Each row was made from one path, in order. Every step used is in the known rows, and no mark comes twice. Write each row's path.
(in the rows, 128 means zero)
Known rows
liru, rufa, galuba, gazu, gurok, papo: [113 141  70 142 120 139 110 156 118 159 127 192 119 114 101 121 119  92
 132 131  83 185]
bazu, papo, liru, rufa, galuba, gazu: [119 130  79 143 135 127 125 134 114 168 131 184 112 131 108 123 125 132
  97 129  80 167]
gazu, gurok, papo: [106 151  82 117  78 147 126 161 110 160 123 179 121 104  88 154 116 182
 109 119  57 186]
papo, liru, rufa, galuba: [115 132  86 139  89 112 133 117 130 160 145 171 115 133  82 107 109 110
 114 131  88 180]
bazu, papo, gurok, gazu, galuba: [113 123  78 125  95 158  94 148 117 163 131 181 114 100 128  93 119 228
 122 115  70 161]
liru, papo, gurok, gazu, galuba: [105 119  76 134  84 125 103 156 126 152 116 162 111  91 109 101 107 161
 150 123  63 160]
tovebi, papo, gurok, gazu: [105 119  71 141  93 120 115 157 118 158 120 146 120  97  93  82 107 158
 136 127  66 158]
papo, liru, rufa: [102 138  87 161  80 100 151 131 128 163 127 164 113 137  56 116 107 118
 106 131  81 180]
badefi, bazu, papo, liru, rufa, galuba, gazu: [121 141  91 164 140 126 111 120 119 163 133 190 122 127  83 125 129 118
 139 126  99 150]
rufa, galuba, gazu, gurok, papo: [118 145  76 119 104 153  94 152 102 155 138 192 121  99 128 148 126 148
 123 118  69 176]
liru, rufa, galuba, gazu, gurok: [105 144  78 159 117 122 114 150 117 158 132 183 127 113 108 121 115  84
 131 125  94 182]
gazu, galuba: [104 156  84 144  65 134 101 141 109 169 122 182 126 105  93 149 107 162
 116 116  88 172]
gazu, gurok, papo, liru: [110 139  86 103  68 142 131 144 115 163 138 182 107 112  91 161 124 201
 102 121  42 190]
galuba, rufa: [ 98 163  88 176  96 105 131 163 109 150 110 156 130 114  76 116 107  98
 119 119  84 175]
rufa, galuba, gazu, gurok: [109 149  83 136 100 135  99 147 101 154 143 183 126  97 133 149 123 138
 123 111  81 173]
gurok, gazu: [ 99 141  74 169  76 115 116 142 111 153 119 160 127 115  84  98 107 169
 124 114  81 159]
bazu, papo, liru, rufa, galuba: [123 129  83 124 123 128 134 126 123 170 133 177 117 134 101 113 116 147
  92 130  79 173]
badefi, bazu, papo, gurok, gazu, galuba: [113 136  90 144 102 152  82 133 123 159 134 187 124  98  97 100 124 211
 164 115  89 145]
gazu, gurok, papo, tovebi: [111 125  86 100  67 154 127 153 111 155 138 183 103 114  79 123 114 178
  97 126  50 187]
tovebi, papo, bazu: [116 144  81 144  98 107 125 148 110 170 110 156 130 100  53  76  97  86
 120 115  82 144]
galuba, gazu, gurok, papo: [101 152  77 144  93 143 114 172  99 159 118 187 116 103  98 165 126 161
 112 118  58 176]

Which path is each row?
[106 122  70 145 106 129  90 158 120 160 120 159 118  91 120  78 109 134
 158 124  63 167] | tovebi, papo, gurok, gazu, galuba, rufa
[127 145  81 115  98 151  88 146 105 156 147 196 117  93 109  99 124 119
 136 106  74 164] | rufa, galuba, gazu, gurok, papo, bazu
[114 152  81 154 100 129 101 144 100 152 132 175 128 106 113 129 118 119
 118 117  96 160] | rufa, galuba, gazu
[119 128  80  99  92 143 124 133 128 163 147 188 109 119  98 128 119 153
 119 129  55 198] | gazu, gurok, papo, liru, rufa, galuba
[108 122  87 136  84 111 146 157 113 149 108 152 108 116  57 110  99 106
  97 134  68 161] | liru, papo, tovebi
[110 163  95 162 114 130 120 142 110 162 112 174 138 114  60 141 118 163
 124 119  99 145] | badefi, bazu, papo
[ 91 155  85 162  90 124 119 164  96 156 122 177 124 101 104 170 123 150
 112 112  71 172] | galuba, gazu, gurok
[107 116  69 133  89 134  91 150 118 166 124 161 118  90 116  88 108 169
 146 125  65 162] | tovebi, papo, gurok, gazu, galuba
[112 138  89 125 100 142 132 160 112 160 125 166 120 105  98 117 116 195
  95 121  74 163] | bazu, papo, gurok
[114 150  99 148 103 126 127 124 115 164 126 176 125 122  61 145 125 179
 119 120  85 148] | badefi, bazu, papo, liru
[117 118  74 126 111 144 111 148 117 153 141 194 106 122  92  89 117  87
 124 136  78 185] | liru, rufa, galuba, gazu, gurok, papo, tovebi
[109 131  85 141 101 118 124 127 122 159 149 184 111 123 107 131 122 112
 122 126  74 187] | papo, liru, rufa, galuba, gazu, gurok
[110 124  79 134 102 140 118 153 116 155 127 165 116 107 108  87 119 217
 114 117  69 157] | bazu, papo, gurok, gazu
[117 124  75 133 117 106 132 128 125 171 124 159 121 124  84 111 105  88
 117 139  77 174] | tovebi, papo, liru, rufa, galuba
[123 129  73 135 105 134 120 137 120 162 134 187 104 128  79 113 122 114
 118 138  72 179] | gurok, papo, liru, rufa, galuba, gazu
[118 126  82 115  66 149 131 151 108 154 126 175 102 124  53 100 108 153
  92 134  65 174] | gurok, papo, tovebi
[103 125  77 147  98 121 102 165 130 147 113 159 111  92 113  90 107 121
 162 122  60 166] | liru, papo, gurok, gazu, galuba, rufa
[111 138  91 153 107 138 106 141 121 152 131 171 127 105  83  89 123 192
 152 116  90 141] | badefi, bazu, papo, gurok, gazu
[117 139  83 121  69 137 132 141 115 163 126 173 105 124  65 139 118 175
  98 129  56 173] | gurok, papo, liru
[121 133  81 108  96 151 101 137 108 156 152 194 108 106 127 152 133 161
 119 118  55 179] | rufa, galuba, gazu, gurok, papo, liru
[116 126  82 127 134 136 125 135 116 166 139 189 112 125 123 137 129 152
 100 125  66 179] | bazu, papo, liru, rufa, galuba, gazu, gurok
[110 150  81 140  88 141 108 163 102 159 126 192 113  98  77 117 124 136
 125 107  63 164] | galuba, gazu, gurok, papo, bazu
[114 138  89 129  99 130 141 135 109 167 126 171 114 126  88 145 120 197
  76 120  63 164] | bazu, papo, liru
